(in the rows, 128 means zero)
Known rows, with every way that one mark hangs from another
rina[podu[bomet kelas]]: [139 143 195  69  91 153 108 141  91 114 143 174 128 147 135 116 105 131
 126 160 122  67 105 172 150 118 142  93  99 124 110 155 109 126 151]
dunev[vavef[bomet[vubav[nanim]] falin[vafop[talod]]]]: [159  94 166 136 134 139 140 135 123  93 154 151 193 162 148 130  77 145
 137 176 122 118 107 130 109 162 114  85 117 116 130 152 168 146 128]
vubav[bomet[vavef[falin]] nanim talod]: [147 108 166 133 148 133 127  96 182 117 171 179 182 176 113 124 112 188
 132 138 183 109  99 162 106 146 140  75 148 128 114 142 128 125  89]
toseg[gote[falin]]: [161 132 170  60 118 152 150 164  84 125 144 190 112 184 105 121  94 161
 128 131 125  95 122 171 137 109  87  79 100 142 135 128 111 128 155]
rina[nikido podu]: [139 158 190  77 112 184 104 159 101 144 194 194 139 137 129 111  68 157
 131 140 119  68 111 177 120 115 108  82  92 140 118 150 110 149 145]
nanim[vubav[bomet[vavef[falin]] talod]]: [145  85 178 121 137 140 130 117 177 124 138 196 153 154 107 117  98 168
 141 155 177 106  74 168 122 172 155  95 164 104 127 142 113 167 102]
dunev[vavef[bomet]]: [151 129 162  82 114 154 124 173 149  91 136 167 127 154 144 113  96 130
 132 131 133  91  99 136 125 142 116  85  82 135 114 145 150 142 159]
nanim[vubav[bomet[vavef[falin[vafop]]] talod]]: [149  78 185 127 133 146 127 118 157 130 147 183 176 153 116 117 103 153
 141 168 165 109  71 160 134 169 129  93 158  86 131 147 118 154 104]
bomet[vavef[falin[vafop]]]: [144 115 181  94 149 134 150 169 145 117 138 147 149 164 130 125  95 127
 135 152 138 117 114 171 124 136 111  77 118  98 142 149 132 122 137]
fenapu[dunev[vavef[bomet falin[vafop]]] lofeg[gote] toseg]: [163  99 146  92  91 150 137 190 165 132 135 204 133 153 119 183  65  79
 103 188 118  59  83  84 130 107 103  88  68  85 113 147 185 142 134]
lanos[kelas]: [137 148 183  89 122 167 129 161 116  98 120 160 136 162 122 135  93 155
 125 133 109  80 111 170 126 119 112  99 112 122 122 152 114 121 165]
rina[nikido podu[kelas]]: [143 160 195  78 110 186 101 158 102 130 177 189 139 143 122 107  56 141
 141 148 107  42  87 169 132 110 130  89 101 121 111 144 100 144 159]
toseg[gote]: [152 148 171  72 118 156 124 158 113 126 146 186 101 171 119 119  89 139
 126 125 137  94 125 173 131 114  96  80 101 146 122 152 128 129 136]
bomet[vavef vubav[nanim talod]]: [145  95 155 132 148 145 128  81 159  84 161 184 165 168 121 110 113 167
 131 121 167 125  94 195 101 133  98  78 177 132 146 153 112 157  82]
nanim[vubav[bomet talod]]: [150 107 176 112 113 170 103 108 131 118 141 213 150 142 120 107 100 173
 132 138 165  89  76 168 135 150 133  97 151 127 114 149 111 150 121]
bomet[vubav[nanim talod]]: [147 110 164 126 137 161 119  84 123  88 167 196 179 167 133 113  97 178
 127 127 163 111 101 185 101 127 103  78 146 149 132 157 123 133 105]
fenapu[lofeg toseg[gote]]: [143 163 170  77  89 156 130 159 113 131 142 230 103 149  94 139  85 124
 110 132 140  61 109 147 126  76  97  88  81 120 112 158 148 122 113]
fenapu[lofeg]: [140 149 172  81 120 151 120 171 137 111 128 198 123 147 133 122  92 138
 120 120 147  90 114 156 117  82 106  93  93 121 127 155 136 102 144]
podu[bomet[vavef[falin[vafop]] vubav[nanim]] kelas]: [149  83 190 130 141 121 130  94 128  88 123 147 187 172 128 119 112 125
 138 206 174 123 106 162 124 144 135  87 132  84 134 162 123 110 101]
dunev[vavef[bomet[vubav] falin[vafop[talod]]]]: [158 100 167 108 125 141 143 161 129  99 133 143 163 144 142 125  70 131
 136 168 101 112  92 142 124 174 112  96 120 102 138 150 156 148 141]
dunev[vavef[bomet falin[vafop[talod]]]]: [159 125 161  96 122 137 136 192 134 113 141 136 164 151 147 134  80 130
 132 150  89  94 105 124 129 155 119  92 107 117 125 148 159 137 161]
vubav[talod]: [149 141 163  87 127 155 118 139 134 111 156 183 148 158 133 118 102 164
 123 101 129  90  97 177 121 116 108  87 137 147 129 152 116 127 137]
vubav[bomet[vavef] nanim talod]: [149 113 158 128 136 153 107  87 172 107 169 182 170 162 111 110 128 177
 133 117 175 103  96 168 117 131 118  80 163 141 113 144 117 130  87]
vubav[bomet]: [147 139 175  90 116 168 113 137 132 111 136 184 130 141 123 105  94 162
 132 140 157  95 108 171 134 135 132  85 109 131 105 146 120 106 135]
lofeg[gote[falin[vavef[bomet[vubav]]] toseg]]: [178  90 183  85  93 157 198 170 113  67 110 182 143 155  92 106  98 135
 145 180 130 118  95 187 155 158 125  63 113 120 162 107 123 156 146]
toseg[gote[falin[vafop[talod] vavef[bomet[vubav]]]]]: [180 110 178  90 102 157 169 150  88  98 134 167 158 159  93 104  91 131
 151 144  97 138 109 161 154 138  88  98 141 103 147 127 122 157 133]
nanim[vubav[bomet[vavef] talod]]: [146  91 170 115 121 157 113 107 170 113 140 200 144 140 108 104 114 159
 139 133 169 104  73 176 134 159 129  98 180 116 128 145 101 173 101]
falin[vafop vavef]: [165 145 180  99 130 162 135 173 118  99 131 151 170 148 151 113 104 116
 141 128 140 114 112 169 140 111 103  77 121 102 132 157 140 113 149]
fenapu[dunev[vavef[bomet]] lofeg toseg[gote]]: [151 140 152  76  70 155 128 164 159 130 135 230 100 161 100 158  76  94
 107 146 120  58  90  93 121  87 102 103  79 108  97 153 165 155 119]
vavef[bomet[vubav]]: [136 117 180  93 113 171 143 131 119  80 140 182 127 145 119  90  85 148
 138 151 153 126 106 173 123 152 124  89  91 130 120 141 127 135 130]

Rows
[138  99 175 105 155 131 161 139 163  98 125 164 125 157 122 116  81 151
 138 158 161 131 104 195 107 157 132  81 136  99 151 146 121 149 111] => bomet[vavef[falin] vubav]
[168 148 173 102 107 160 140 182 122  92 141 141 174 133 130 105  98 114
 147 122 101 120 112 148 146 124 124  93 139 118 123 148 144 134 150] => falin[vafop[talod] vavef[bomet]]
[191  92 173  92  86 155 195 179  91  72 114 157 166 143  90 113  98 123
 147 179  81 118  97 179 166 154 104  72 157 111 176 115 122 154 148] => lofeg[gote[falin[vafop[talod] vavef[bomet[vubav]]] toseg]]
[151 136 176  95 119 144 145 182 108 112 153 146 169 151 125 120  74 139
 134 153  98 107 118 141 129 143 132  92 101 126 120 138 147 115 157] => vavef[bomet falin[vafop[talod]]]
[166 118 172 141 118 165 144 127 107  70 154 154 205 143 132 102  95 128
 151 145 132 141 110 157 127 133 118  85 150 118 127 151 152 141 118] => falin[vafop[talod] vavef[bomet[vubav[nanim]]]]
[184 139 193  84  86 150 190 200  88  78 122 148 192 153 108 107 109 133
 149 152  67 106 108 154 156 129 127  74 137 117 155 118 125 128 175] => gote[falin[vafop[talod] vavef[bomet]] toseg]
[143  85 179 136 162 140 154 116 133  96 150 160 180 172 132 120  88 147
 138 178 170 139 114 176 106 144 110  68 129  96 146 154 140 129 102] => bomet[vavef[falin[vafop]] vubav[nanim]]
[159 108 189 137 125 175 146 115 111  69 150 166 201 159 138  94 100 126
 149 160 173 150 111 157 130 134 114  76 100 108 118 151 156 130 116] => falin[vafop vavef[bomet[vubav[nanim]]]]
[162 105 185 140 126 171 134  90 128  76 172 171 225 165 134  98 111 142
 145 137 165 141  90 157 123 138 106  86 131 117 124 153 147 139 100] => falin[vafop vavef[bomet[vubav[nanim talod]]]]
[150 109 175  91 109 140  98  86 125  85 122 178 153 154 125 104 119 144
 127 154 147  93  77 184 134 134 130 107 156 116 134 162  93 121 115] => podu[bomet[vubav[talod]] kelas]
[156 121 170  84  85 142 140 176 146 146 143 213 137 176 106 173  67  86
 110 179 115  65  92  76 121 100 100  98  53  80 105 155 184 138 125] => fenapu[dunev[vavef[bomet falin[vafop]]] lofeg toseg[gote]]
[188 143 169  78 114 147 152 178  87 121 133 157 156 166 111 128 100 133
 141 123  83 108 120 165 156 103  77  86 161 113 151 136 123 141 153] => toseg[gote[falin[vafop[talod] vavef]]]
[161 105 185 116 115 171 140 117 130  85 150 166 194 148 129  94 107 127
 146 132 144 138  81 168 138 144 107  96 132 102 131 148 134 142 114] => falin[vafop vavef[bomet[vubav[talod]]]]
[179 130 142  68  79 141 137 181 110 141 125 214 132 162 101 180  74 106
 104 141  50  49  95 105 134  64  52 103 150  94 139 149 137 151 141] => fenapu[dunev[vavef] lofeg toseg[gote[falin[vafop[talod]]]]]
[151  98 163 139 155 133 149 125 130  94 151 148 181 158 126 130  82 150
 139 163 133 133 117 177 105 145 107  80 176 108 152 156 134 143 103] => bomet[vavef[falin[vafop[talod]]] vubav[nanim]]
[166 129 199  67 102 155 176 184  68  96 122 171 165 169 118 114 105 149
 131 168  93  86 113 177 143 118  93  61 110 123 159 129 108  94 177] => gote[falin[vafop] toseg]
[166 119 168  59  96 142 168 201 115 110 112 209 117 163 100 143  97 143
 115 160 116  65 110 169 142  90  92  66  96 131 166 121 120 112 162] => fenapu[lofeg[gote[falin toseg]]]
[155 115 164 135 140 136 130 127 151 119 155 148 183 153 114 125  98 157
 137 161 139 115 118 149 124 143 128  77 161 114 121 147 135 117 105] => vubav[bomet[vavef[falin[vafop[talod]]]] nanim]
[187  76 180  91  93 160 189 146 110  79 131 174 187 163  98 109 114 132
 142 172 111 115  73 181 162 155  95  70 135 108 170 111 117 152 133] => lofeg[gote[falin[vafop vavef[bomet[vubav[talod]]]] toseg]]
[164 122 177 112 111 165 145 148 112  76 133 144 172 128 127  97  91 116
 150 142 110 140 101 166 144 143 117  99 151 104 133 150 138 149 128] => falin[vafop[talod] vavef[bomet[vubav]]]
[156  90 174 135 136 112 127 104 124  87 121 138 186 159 120 125 108 127
 139 195 136 117 104 163 124 140 136  94 177  91 144 161 116 125 102] => podu[bomet[vavef[falin[vafop[talod]]] vubav[nanim]] kelas]
[150 101 166 112 145 133 155 150 135 104 129 142 149 143 121 124  77 135
 142 159 109 131 105 189 121 153 109  91 176  89 161 154 120 147 115] => bomet[vavef[falin[vafop[talod]]] vubav]
[155 114 175 140 128 161 141  94 145  70 166 183 202 165 127  99 107 158
 143 126 179 138  91 164 114 140 128  85 135 131 121 149 144 152 100] => falin[vavef[bomet[vubav[nanim talod]]]]
[144  96 187 113 129 153 145 118 120 108 165 172 187 164 120 110  86 155
 134 164 140 127  85 159 122 163 117  94  97 110 130 143 136 126 119] => vavef[bomet[vubav[talod]] falin[vafop]]
[166 143 149  89  95 129 129 185 145 156 129 203 137 161 116 192  60  91
 105 157  74  47  98  99 119  83  88 102 130  82 129 166 169 146 123] => fenapu[dunev[vavef[falin[vafop[talod]]]] lofeg toseg[gote]]
[145 100 175 110 121 162 124 131 154 106 121 195 118 134 111  98  98 145
 146 154 178 108  91 173 136 158 139  93 152 110 121 146 109 162 116] => nanim[vubav[bomet[vavef]]]
[139  98 178 135 139 149 144  94 132  91 178 190 196 181 121 116  85 184
 132 157 177 125  97 158  94 158 141  82 100 140 117 141 146 134 105] => vavef[bomet[vubav[nanim talod]] falin]
[139 111 172  99 115 167 129 109 131  90 160 188 149 153 114  92  98 162
 133 131 142 119  85 174 118 151 115  98 118 137 124 141 117 149 113] => vavef[bomet[vubav[talod]]]
[143 109 189  92 104 157  84  80 140 126 168 182 154 138 103 100 106 143
 141 164 127  79  65 193 133 140 120 113 174 104 141 154  67 181  93] => rina[nikido podu[bomet[vavef vubav[talod]] kelas]]
